In the rows, zero is written as 128.
Known rows, with every step that occurs:
devok gekuf: [145 125 126 136 139 142 123 141  98  99 144 135 167 127  82 106  97 108
 109 124 107  87 169 119 140 154 137 100 129 130 156 161 145  97 136]
tasagod kirur: [143 104 125 151 153 135 120 127 115 131 127 148 175 132 129  98 113 123
 125 101  86 114 153 135 148 136 119 123 136 126 146 140  97  90 105]
besi sifa vevev: [152 112  69 134 157 165 158 135  55 116 129 156 132 127  56 114 114  92
 110 111  35  83 150 112 115 116 144  79 141 142 131 137 144 129 144]
begu fugopil: [140 142 110 154 142 150 121 124 128 148 117 116 143 109  93  99 118  87
 112 103 110 105 139  97 137 167  95 116 126 139 126 134 102 102 105]
tasagod kirur sifa vevev begu: [168 105  93 176 172 148 142 121  70  98 120 147 122 120  86 106 123 100
 105 104  45 110 176 108 103  90 124  82 169 150 122 115  92  98 126]
besi sifa vevev nufef: [177 120  81 142 138 168 142 147  33 121 138 156 135 123  29 116 113  98
 108 128  24  55 156 113 135 102 138  85 136 148 118 178 104 139 164]
dinad ruruz: [166 125 114 132 123 139 138 125 114 140 142 129 152 112  86 157 160  98
 118 131  97  85 150 107 117 118 131 125 127 134 110  95 116 118  94]
gekuf begu fugopil dinad ruruz: [160 121 108 165 166 172 154  92 132 156 134 131 189  83  56 163 142  66
 122 120 144  87 131  62 103 132 113 126 109 138 169 123  93 143  85]
vevev sifa: [150 137 122 133 138 132 147 150  81 134 118 154 152 125  72 125 113  90
 111  99  70  62 137  98 141 129 138 109 137 154 130 112 105 124 121]
kirur begu gekuf: [148 148  93 161 119 138 134 109 108 107 162  84 120 110  97  83 121 102
  90 113 128 126 141 101 130 147 139 123 128 151 115 176 145 110 117]
devok gekuf begu kirur sifa vevev nufef: [169 109  99 170 168 168 167 136  45 140 114 176 176 125   8  95  82  70
 119 115  89  79 193  95 131 136 167  96 129 128 146 217  74 141 170]
ruruz dinad fugopil begu: [147 161 157 164 114 173 104 102 148 125 141 132 185 107 171 132  97 143
 120 133  92 108 165 112 104 142 131 105 163  99 172 136  86 142 148]
kirur sifa vevev begu fugopil dinad ruruz: [180 130  72 190 179 181 172  90  69 105 139 121 122  84  43 161 165  59
  88 132 110  65 150  62  57  65 101  76 141 151 132  65 103 133  92]
ruruz dinad fugopil begu vevev: [153 151 165 157 141 179 121  91 148 121 151 137 202 100 180  97  94 110
 142 139 115 137 186 110 110 131 146 115 158  97 169 138 102 149 135]
sifa vevev nufef: [173 134  95 149 123 168 121 114  55 122 127 144 150 117  49 126 125 125
 104 141  52  80 171 104 140 114 120 103 133 162 119 177  72 112 134]
sifa vevev: [148 129  83 143 148 161 142 112  77 114 129 147 143 119  83 123 134 118
 108 124  63 111 169 106 124 131 130  93 139 151 128 130 110 105 122]
ruruz dinad fugopil begu kirur sifa vevev: [152 154 106 184 155 193 160 101 104 139 116 173 168 107 153 102  91 109
 123 102  87 112 182 114  87 118 149  90 185  80 154 122  66 148 152]
sifa kirur tasagod: [111 129 115 153 137 151 155 111  96 140 148 131 141 108  87 122 140  97
 134 109  75 119 133  95 121 119 117 103 107 162 111 163  79 108 152]
tasagod kirur sifa vevev: [171 115  78 163 189 161 170 139  66 129 112 180 136 132 106 111 114  88
 111 107  65 110 167 122 120 119 140  98 163 131 119 114  90 109 122]
vevev sifa kirur nufef: [135 123 120 149 138 118 158 135  73 150 135 192 119 125  76 127 110  66
 160  83  74  92 132  87 161 113  99  69 125 176 127 119  66 171 165]
begu gekuf: [138 146 111 134 140 127 127 137 101 129 149 124 144 123 100  69 141  98
  92 105 116  99 154 115 141 137 131 132 136 129 127 162 138 103 119]
begu gekuf devok: [136 132 111 138 160 141 133 114 113 136 182 137 172 117  69  68 140 118
 106 103 129 108 155 112 151 114 136 140 107 142 150 158 122 118 119]
ruruz dinad: [138 143 134 111 121 163 127 112 127 148 115 140 149  92 141  94 124 132
 119 118  70 119 182 102 129 137 134 115 158 125 126 131 108 112 122]
vevev begu: [153 127 139 144 111 124  97 106 112  92 141 105 137 109  81 113 139 118
 104 115  73 109 152  96 114 110 117  96 140 161 122 130 119  95 117]
sifa vevev begu gekuf: [137 143  93 165 144 136 118 100  74  83 144 101 120 109  59  75 147 112
  86 105  68 108 181  84 123  96 120  94 155 158 129 167 142  91 125]
fugopil begu gekuf: [147 154 144 154 117 120 113 128 122 127 175 115 147 136  98  87 115 112
  95  97 111 106 148 105 134 120 121 126 131 124 129 180 136 118 137]
besi sifa vevev begu gekuf: [140 124  78 146 150 144 135 128  51  81 151 113 109 118  40  65 133  89
  90  89  40  81 162  92 115  80 137  78 157 145 132 166 176 116 154]
kirur sifa vevev: [175 128  79 144 164 163 175 133  58 121 124 165 120 123  81 129 128  83
 102 133  70 103 165 100 104 126 147  88 150 147 102  98 103 120 133]
begu vevev sifa kirur: [135  92 125 132 187 142 171 143  68 148 130 174 181 121  77  93 111  49
 155  78  81  99 161  94 154 104 130  96 123 141 122 109  89 142 128]

Rows:
[138 139 130 168 120 133  92 108 137 113 129  79 127  98  73  99 128  97
 108  98  91 110 140  78 119 138  86  97 140 159 129 135 107  98 110] => vevev begu fugopil
[164 144 149 177 122 147 106 119 132 107 165 128 187 128 137 150 103 117
 112 135 108  96 125 122 106 134 129 101 134 117 166 137  89 134 139] => dinad fugopil begu
[159 106 101 173 166 155 165 118  88 107 129 140 169 118 107  92  79  69
 146  93 104 129 149 114 148 125 155 111 136 156 137 138 117 126 102] => tasagod kirur begu vevev sifa
[135 120 121 167 185 171 135 112 118 113 132 135 199 110  46 109  81  80
 112 110 154  89 149  75 122 170 113 101 113 137 221 186 125 126 123] => devok gekuf begu fugopil dinad
[141 115  71 197 163 173 187 101  89 138 136 119 158  87  54 178 120  49
 116  75 130  63 120  69 107  95  89  83 111 156 138  89  75 158  87] => vevev sifa kirur begu fugopil dinad ruruz
[155 125 129 148 136 121 128 114 109 128 143 172 132 132 142 100 103 107
 152 112  98 136 140 135 162 139 100 100 131 155 151 152  95 122 136] => tasagod kirur nufef
[157 125 125 127 170 142 161 138  81 129 125 161 172 123  78  90 109  57
 134 109  92  92 159  96 143 120 153 118 132 153 126 113 123 138 113] => begu vevev sifa
[146 115 151 189 173 147 147 129  91 125 155 168 213 133 110 131  87  55
 156  90 100  87 142  99 122 104 132  91 131 114 163 114  67 174 150] => dinad fugopil begu vevev sifa kirur
[147 130  90 173 136 153 137  89 126 114 193 100 148 107  62  84 123 124
 103 112 140 137 144  97 141 124 141 129 105 166 141 167 125 123 126] => kirur begu gekuf devok
[143 128 127 158 141 130 110  98 121 100 181 105 153 101  48  72 148 131
  98 101 111 110 162  84 136  77 125 122 116 165 153 155 128 113 129] => vevev begu gekuf devok
[145 106 141 148 147 143 132 132 112 117 133 144 179 126  53 116  83  97
 122 121 107 104 173  93 144 175 156 105 121 139 170 187 133 112 147] => devok gekuf begu
[114 192 144 182 112 180 130  76 143 138 136 120 187  95 162  96 100 139
 139 106 105 124 150 111  92 124 137 116 144 105 172 186  69 131 153] => ruruz dinad fugopil begu kirur tasagod
[124 119  89 166 131 152 122  77  81  98 113 123 151 106  72  86 130 124
 118  76  64 131 176 100 117  90 111  78 146 145 135 147 114  97 115] => sifa vevev begu kirur
[125 154 149 168 118 168 112  91 150 137 127 137 207 104 181  98  87 140
 134  93 109 119 166 128 110 129 130 114 160  77 173 152  73 139 137] => ruruz dinad fugopil begu kirur
[160  98 140 129 162 154 146 105 118 142 137 150 184 110  84  94 113  67
 156 126 104 153 171  86 143 156 161 128 123 149 140 158 120 134 130] => gekuf begu vevev
[131 106  99 173 137 144 162 124  83 126 128 133 138 113  68 144  98  85
 127  76  74  98 135  90 137 126 125  80 127 166 108 123  78 137 135] => vevev sifa kirur begu
[123 115  80 194 168 172 170 102  82 123 129 124 157  94  66 137  94  67
 121  64 119  86 110  73 116 120  82  70 116 163 150 116  71 142 107] => vevev sifa kirur begu fugopil dinad
[161 139 141 184 146 141 142 132 113 131 151 160 180 136 143 119  96  78
 122 100 139  98 127 131  88 124 139 100 144  87 140 121  73 147 133] => dinad fugopil begu kirur sifa
[135 168 154 167  98 154 116  80 151 141 141 163 172 107 190  97  81 127
 165 105 117 140 150 125 125 126 112  86 161 102 177 161  72 168 160] => ruruz dinad fugopil begu kirur nufef
[143 153 128 140 139 176 126 111 130 126 117 141 185  88 172 112 114 134
 118 138  95  98 169 120 111 154 143 115 166 104 161 120  85 115 123] => ruruz dinad fugopil
[133  99  73 150 143 152 140 112  59  95 119 136 140 113  51  82 114 100
 125  62  36 103 157 111 105  76 130  66 148 141 135 149 139 121 137] => besi sifa vevev begu kirur
[136 135 107 150 165 164 130 109 112 126 136 128 170 105  97 109 125  97
 103 108 139  94 126  99 108 135  83 106 119 136 166 124 107 111  89] => begu fugopil dinad
[163 131  82 176 178 153 159 103  69 100 175 135 117 103  22  73 155  99
  82 108  93  99 177  73 108  68 146  95 144 169 127 122 116 123 144] => kirur sifa vevev begu gekuf devok
[136 126 120 171 159 152 126 127 135 134 120 114 164 114  42 101  78  73
 122 105 125 102 158  73 148 209 119 110 116 137 176 194 121 115 142] => devok gekuf begu fugopil
[144 107 131 144 167 127 177 126  71 145 143 201 138 120  88  93 111  38
 181  95  97 123 152  94 164 105 121  79 125 168 123 120  85 176 157] => begu vevev sifa kirur nufef
[111 151 126 165 107 142 124  81 105 108 143  89 145  93  80  80 139 121
 124  90  85 123 136  99 104  96 120 100 121 166 125 175 109  93 136] => vevev begu kirur tasagod
[150 122 103 162 123 153 114  92  88  84 130 111 128 104  59 121 138 128
 105 122  45 115 174  86 110  99 120  72 151 168 131 137 123  94 130] => sifa vevev begu
[136 165 141 175 144 176 116  95 156 134 184 133 196  99 136  88 108 151
 107 111 131 109 175 106 126 103 142 141 140 105 195 163  88 152 154] => ruruz dinad fugopil begu gekuf devok
